Each row was made from one walk, in order. Every step used is in the known rows, and no mark comes twice. Write each row's walk.
(in the rows, 128 means zero)
Known rows
zorabe > vope > meman: [155 163 164  80 140  81 118 140  86 171 120 156 117 105 146 114 106 153
 173 115 128 111 157 147 104 138  99  77 144 113  74 111  94 147 131 166
 150  83 115  80 112]
nofuf > mirad: [132 132 136 146 124 124 128 146 152 150 132 111 117 102 148 169 158 125
 127 150 145 131 173 140  84 131 116 122 110 133  80 201 118 130 163 105
 133 115 101  83 151]
giziva > pepu > vuda: [ 98 102 126 137 132 166 127 138  89 147 152 116 113  83 130 138  98 128
 131 177 145 198 171 197 123 171  94 148  89 147 136 173 192 120 185  97
 152 154 121  98 136]
vezuf > pepu > ledaf > zuvez > kava > fube: [163 110 122 115  89 164 141 134 104  92  87 132 127  95 125 147 104 158
 133 181 115 154 198 129 114 111 126 112 160 143 149 164 156 108 144  78
 153 118 108 131  99]
vuda > pepu > ledaf > zuvez > vope > zorabe: [128  65 129 100 139 140 126 143  97 122  93 127 143  61 159 177  93 171
 127 147 177 155 178 129 163 152 120  78 142 119 173 142 167 100 179  20
 148  98 110 113  95]
kava > namolo: [154 133 110 152 109 119  95 153  89 153  73 105 123  71 129  88 158 136
 103 142 161 131 163 117 130 146 110  73 134 128 134 148  89 152 158  98
 167 129 111 118 101]
zuvez > mirad > zuli: [138 125 104 146 128 201 124 159 153 138 137 131 150  97 143 154 174 148
 136 174 118 133 178 156 101 132 110 148  88 125 125 188 168 105 186 130
 142  97 130 102 113]
neze > vuda > pepu > vezuf: [129 110 152 124 155 129  90 139  86 130 132 110 132  93 122 180 147 123
 137 136 165 163 150 185 152 175 121 104 163 143 115 147 139 125 188  87
 130 149 152 113  60]
rikil > zuli: [145 161 150 136 153 162 134 168 122 159 124  93 132 106 156 101 178 177
 160 130  98 109 124 122 106 136 118 128 152 148 157 133 113 101 163 138
 116 118 138 123 148]
zorabe > vope > zuvez > kava: [123 174 137 142 157  99  93 137  86 147 112 181 148  97 161 128 104 205
 167 111 125 117 136 126 105 123  85  80 144 104 103 108 122 110 138 166
 134  96  97 101  63]
nisada > selo: [148 121 153 151 118 136  95 143 127 122  99 123 113 124 104 108 156 136
 131 168 135 143 127 151 149 125 116 106 161 166 153 174 103 115 170 117
 159 105 147 121  51]
giziva > pepu > ledaf > zuvez: [120  75 117  90 112 189 123 139 108 143 110 115 128  90 160 144  96 144
 140 179 132 164 156 185 123 152  99 116 117 107 167 169 188 105 179  61
 178 126  92 120 128]
fube > kava > namolo: [148 153 118 157  91 146 102 200  74 171  93  94 156 100 119 114 173 163
 123 113 115 129 143 112 120 105 121  94 139 173 136 158 133 112 164 103
 150 104 115 157 108]
mirad > zuli: [124 125 114 157 167 155 120 163 137 146 136 135 151  95 142 128 184 163
 124 138 126 159 136 160  87 135 138 109 138 151 129 181 139  88 165 144
 158 105 120 101 117]
neze > vuda > pepu > ledaf > zuvez: [127  90 140  94 143 127 104 126  95 111 105 128 138  96 140 155 121 122
 135 137 161 152 137 170 138 162 129  89 160 134 131 169 140 128 190  65
 135 146 143 112  73]
kava > zuvez > vope > meman: [173 124 187 100 125 143 125 141  80 138  70 157 154  61 167 146  88 174
 142 146 120 127 168 152 127 134  78  92 144 123  97 145 178 122 187 155
 166  99 113 103 108]
kerek > pepu: [147 134  97 123  92 127 101 107 106 150 120  98 131 119 178 141 157 119
 128 145 145 127 184 176 130 133 124 119 136 163 119 191 162 152 162  83
 177 124 122 102 129]
zorabe > vope: [129 153 120 113 139  93 115 148  96 160 122 155 117 117 134 107 131 158
 149 118 145 106 126 136 105 125 115  59 160 123  81 108 105 147 137 147
 132  92 119 108 106]
pepu > ledaf > zuvez > kava > fube: [155  85 141 117 106 175 133 142 109  95  67 128 152  84 152 132 123 181
 138 152 109 146 138 131  96 132 117  82 152 133 152 169 142  87 179  69
 177  94 109 151  95]
selo > nisada > pepu > ledaf > zuvez > mirad: [166 134 128 120 130 154  94 132 135 117 100 156 141 110 148 118 145 153
 154 170 139 123 217 139 103 116  92 102  85 162 124 175 129 152 139  70
 166  54 108 100  64]
vuda > pepu > ledaf > zuvez: [134  64 112  96 129 153 120 137 106 115  96 119 140  70 147 157 116 155
 122 147 172 129 185 135 149 147 137  92 139 124 165 150 166 101 170  23
 159 105 129 120 101]
nisada > pepu > ledaf > zuvez > mirad: [158  97 123 105  96 175  90 150 125 104 103 126 127  98 137 152 129 155
 149 174 154 115 209 146 145 128 106 110  89 109 169 176 155 138 163  68
 164  80 103 104  88]
pepu > ledaf > zuvez > kava: [143  92 131 118 116 167 129 142 110 104  80 130 148  89 150 136 122 182
 140 151 114 150 135 131 101 122 116  95 138 131 159 165 139  90 183  60
 170  98 105 154  89]
vezuf > pepu > ledaf > zuvez > vope > meman: [164 106 139  78 119 130 138 139 105 118  96 133 119  94 127 151  84 156
 142 183 123 162 208 142 132 118 117 116 134 137 148 151 155 122 141  82
 145 115 105 120 113]
pepu > vuda: [114 115 138 164 152 120 123 145  95 122 152 123 120  92 106 112 131 148
 127 154 143 192 157 153 111 157 127 126  90 188 105 170 139 120 192 105
 131 133 153 123 124]
vuda > pepu > ledaf: [131  74 110  91 127 138 125 136 110 118  89 114 134  83 121 171 128 159
  98 131 176 137 193 139 165 148 124 106 136 128 166 154 151 107 172  42
 159 121 136 118 113]
pepu > ledaf > zuvez > mirad > zuli: [145  72 116 105 122 193 119 157 142 115 101 128 157  97 156 136 138 177
 146 177 121 139 153 143 101 129 125 106 110 119 152 175 154  93 196  63
 165  87 114 146 108]
selo > nisada > pepu: [156 161 131 137 147 119  94 123 123 132 111 156 131 115 138 110 160 136
 141 144 146 123 206 146 108 116  96  96 100 179 110 172 114 159 123 101
 163  67 110  85  71]
ledaf > pepu > vuda: [107 119 117 122 137 144 109 111 113 131 126 107 107  90 137 133  87 132
 138 169 142 151 179 203 129 148 133 105 109 170 138 154 182 112 140  92
 175 140 154 118 116]
fube > kava > zuvez > ledaf > pepu > nisada > selo: [146 139 149 152  78 211  76 177  89 125  89 131 178 102 122 121 141 211
 153 133  94 111 138 153 125  75 103 103 159 184 147 169 167  89 185 109
 179  98 143 169  81]
selo > nisada > pepu > ledaf > zuvez > kava: [161 149 136 136 131 143 100 128 121 109  88 160 144  99 146 120 143 163
 147 153 132 137 203 134  95 111  88  97 105 172 133 172 123 146 130  75
 173  59 100 101  49]
giziva > pepu > nisada > selo: [104 106 156 156 129 180  98 137 110 124 128 129 134  92 138 136 117 124
 133 165 129 172 149 209 138 163  73 125 112 144 147 182 146 122 178  86
 181 118 120  99  76]
fube > kava: [138 152 128 141 111 149 122 185  87 167 121 108 158 127 118 142 173 162
 135 105 100 127 128 134 114  93 131 108 135 187 129 169 158  87 170 116
 137  93 124 157 124]
selo > nisada: [148 155 132 139 162 111 117 119 121 148 110 154 139 118 142  99 164 138
 133 136 127 132 165 142  89 119 107  89 117 192  90 165 102 136 138 107
 158  79 121 112  86]
fube > kava > zuvez > mirad: [158 148 130 147  69 210 114 187  86 150 106 128 179 108 141 153 153 175
 147 131  92  98 150 128 117  83 113 125 127 165 112 171 200  88 207 123
 148  87 129 156 107]
vuda > pepu > giziva: [119  99 104 107 140 132 112 134  99 153 111 119 121  58 139 177 122 138
 115 163 193 131 214 133 146 133 128 104 116 145 115 143 179  95 156  66
 158 114 143  97 112]
zuvez > ledaf > pepu > vuda: [117 110 114 106 132 171  79 120 114 119 108 124 112  84  97  94 116 199
 134 176 147 147 183 184 122 119 105 109 124 153 174 155 142 124 143  97
 173 154 153 140 137]
fube > kava > zuvez > ledaf > pepu: [151 142 127 128  78 205  92 173  80 147  93 125 170 102 129 128 141 206
 145 127  99 101 147 147 116  70 114 105 158 171 144 161 189  88 177 117
 171 109 132 167 118]

Which walk is each row?
[146  74 126  96 127 151 119 146 121 120  93 125 144 101 151 123 127 170
 139 157 130 140 134 140 112 130 133  81 134 133 149 163 132  97 184  58
 168  93 112 155 112]	pepu > ledaf > zuvez
[146 141 124 122  78 203  87 176  81 153  89 125 168  93 133 137 135 212
 151 145 107 106 158 142 113  64 112 102 149 175 128 158 198  77 179 118
 176 105 134 170 119]	fube > kava > zuvez > ledaf > pepu > giziva
[132 126 135 152 125 134  91 148 100 108 144 127 114  91 105 136 132 143
 136 160 166 160 212 154 144 145 109 129  76 160 140 176 151 151 164 104
 144 111 130  84  99]	nisada > pepu > vuda
[146 153 137 155 153 117  96 129 116 121 128 155 129 105 124 104 148 144
 144 156 149 155 212 146 103 126  97 111  81 200 102 175 120 161 138  98
 154  75 123  87  72]	selo > nisada > pepu > vuda
[164 103 139 118  88 173  99 146 109  86  79 127 136  84 138 148 125 166
 145 159 140 129 202 138 131 131 102  92 124 122 170 176 154 127 153  79
 177  81 100 103  82]	nisada > pepu > ledaf > zuvez > kava > fube
[154 106 108 102 107 145 130 134 112 111 107 130 119 111 124 141 109 152
 133 184 131 150 193 136 127 108 139 113 141 141 150 157 149 116 152  68
 145 120 111 132 111]	vezuf > pepu > ledaf > zuvez
[121 115 106  78 126 171  71 116 121 144  89 122 111  82 110 116 119 198
 136 190 156 121 190 177 117  99 101  91 126 141 160 148 147 107 129 102
 191 139 140 139 140]	zuvez > ledaf > pepu > giziva
[113 128  99  85 130 144  98 108 124 162 100 108 104  89 161 161  92 133
 142 187 155 114 190 189 125 117 125  83 116 152 119 143 189  88 120 102
 197 120 139 120 118]	ledaf > pepu > giziva
[152 141 150 138 100 167 121 193  74 155  89 131 176  96 139 150 136 193
 140 116  97 121 129 132 122  87 106  94 154 174 117 156 200  90 186 131
 138  87 117 161 110]	fube > kava > zuvez > vope
[141 147 161 173 148 142  97 117  94 118  86 157 175  79 172 150 116 198
 144 124  99 139 163 134 111 138  81 108 127 124 140 167 150  55 159 160
 162 112 100 106  66]	vope > zuvez > kava > fube
[149 109 125  99 106 138  96 147 122 105  95 118 121 111 111 159 144 161
 120 148 161 132 203 147 159 128 101 109 104 124 171 177 131 141 158  89
 167  98 106 105 100]	nisada > pepu > ledaf
[127 119 136 123 172 155  37 115 116 144 111 138 159  88 148 135 114 236
 160 158 135 129 184 181 144 126  87 107 109 109 178 139 145  69 149 125
 173 131 115 133  88]	vope > zuvez > ledaf > pepu > vezuf
[134 134 119 147 125 121 132 138  93 114 148 129 103 103  93 131 110 135
 127 182 141 188 209 145 127 125 134 145 113 182 118 162 153 132 156 103
 122 148 140 110 116]	vezuf > pepu > vuda
[160 121 148 169 112 189 129 134  83 113  94 143 149  55 185 106 122 144
 168 156  98 124 135 135  71 134 126  72 165 142 121 160 169  88 152  95
 165  81 111 116  76]	ledaf > zuvez > kava > fube
[123 131 128 168 144 148 125 162 173 148 145 117 135  90 157 169 177 146
 131 153 138 153 170 147  61 133 125 130 113 138  84 212 129 110 162 121
 137 111  98  70 147]	nofuf > mirad > zuli
[114  75 131  94 124 176 131 145  99 151 107 124 129  82 174 166  70 161
 144 179 141 188 148 178 135 157  81 100 121 102 173 162 191 101 187  58
 168 119  72 116 124]	giziva > pepu > ledaf > zuvez > vope > zorabe
[118  69 127  83 125 181 131 146 105 144 102 120 128  80 160 151  82 153
 138 184 136 173 156 186 126 154  85 109 121 102 168 161 201 110 172  64
 169 124  88 122 125]	giziva > pepu > ledaf > zuvez > vope
[162 116 136 126  97 192  85 132  94 117  79 154 151  81 134 100 138 206
 128 155 137 104 156 141 117 100  98  95 161 128 129 157 146 120 202 130
 181 128 130 135 120]	kava > zuvez > ledaf
[120  86 121 103 105 199 132 139  99 133 101 120 132  79 162 155  91 151
 137 176 126 169 156 180 116 148  88 125 124 107 174 169 193 101 176  63
 181 129  89 120 112]	giziva > pepu > ledaf > zuvez > kava
[149 109 127 106 118 132 135 143 104 116 104 136 121 103 137 162  87 167
 139 184 137 177 187 129 142 110 120  98 144 139 157 149 148 112 158  65
 133 112  90 127 103]	vezuf > pepu > ledaf > zuvez > vope > zorabe
[155 118 128 111  89 204  79 117  99 117  70 148 144  78 147 109 111 202
 136 166 138  92 168 165 122 101 102  89 165 123 142 150 168 118 179 119
 199 133 135 133 116]	kava > zuvez > ledaf > pepu
[121 110 134 119 129 179  59 117 128 106  93 132 129  92 102  96 130 195
 134 165 136 127 167 193 132 115  89  90 139 150 184 161 110 127 136  89
 192 129 153 141  95]	zuvez > ledaf > pepu > nisada > selo
[133 167 143 143 145 109  96 135  85 141 101 179 150  93 164 123 103 202
 168 113 117 114 140 126  98 132  85  68 158 107  95 112 125 105 133 177
 140  92 102  98  67]	zorabe > vope > zuvez > kava > fube
[147 101 142 109 118 142  95 153 111 110  95 132 131  92 151 165 107 177
 149 161 163 150 190 139 155 131  97  81 109 116 178 162 146 132 166  67
 157  74  80 100  86]	nisada > pepu > ledaf > zuvez > vope > zorabe
[139 134 117 116 120 132  81 146 114 143 115 124 110  89 129 164 137 142
 138 177 181 125 223 140 139 113 104 105  83 142 120 163 157 127 144 114
 169  92 114  85 102]	nisada > pepu > giziva
[138 134  91 111  97 126  91 113 110 166 115  98 125 101 184 158 142 127
 136 178 162 137 207 166 118 118 119 115 113 171  86 184 185 130 160  82
 186 117 128 103 133]	kerek > pepu > giziva
[119 146 142 127 162 115  44 129 111 133 109 183 144 103 145  93  98 224
 179 138 138 109 145 160 123 119  79  63 144 113 125 109 101 122 129 147
 156  96 125 112  56]	zorabe > vope > zuvez > ledaf > pepu > nisada > selo
[128 121 125 119 134 169  87 128 117 151 120  79 112  91 138 178 124 148
 148 172 139 129 179 217 149 148 126  93 144 139 144 123 174  93 128  90
 190 116 137 139  87]	ledaf > pepu > vezuf
[155 149 137 150  84 181 114 184  75 154 104 126 175 111 140 140 155 179
 141 112  96 106 129 129 115  84 124 105 153 177 113 165 183  83 197 125
 155  94 124 158 110]	fube > kava > zuvez
[157 128 144 149 123 157  71 165 101 132 136  99 118  92 109 178 168 157
 147 160 163 138 213 168 161 146 104 118 111 131 146 141 143 134 154 100
 160  89 112 104  71]	nisada > pepu > vezuf
[152  93 106  91  95 138 103 120 114 130  93 101 143 102 190 144 122 154
 140 165 137 146 179 172 125 136 114 102 141 148 140 183 185 142 167  41
 178 109 108 127 121]	kerek > pepu > ledaf > zuvez > vope
[141  97 148 125 168 138 121 149  97 147 108 147 136  62 179 110 103 146
 167 166 128 136 127 149 100 138 123  58 139 131 121 139 180 112 150  88
 132  77 104 123  97]	ledaf > zuvez > vope
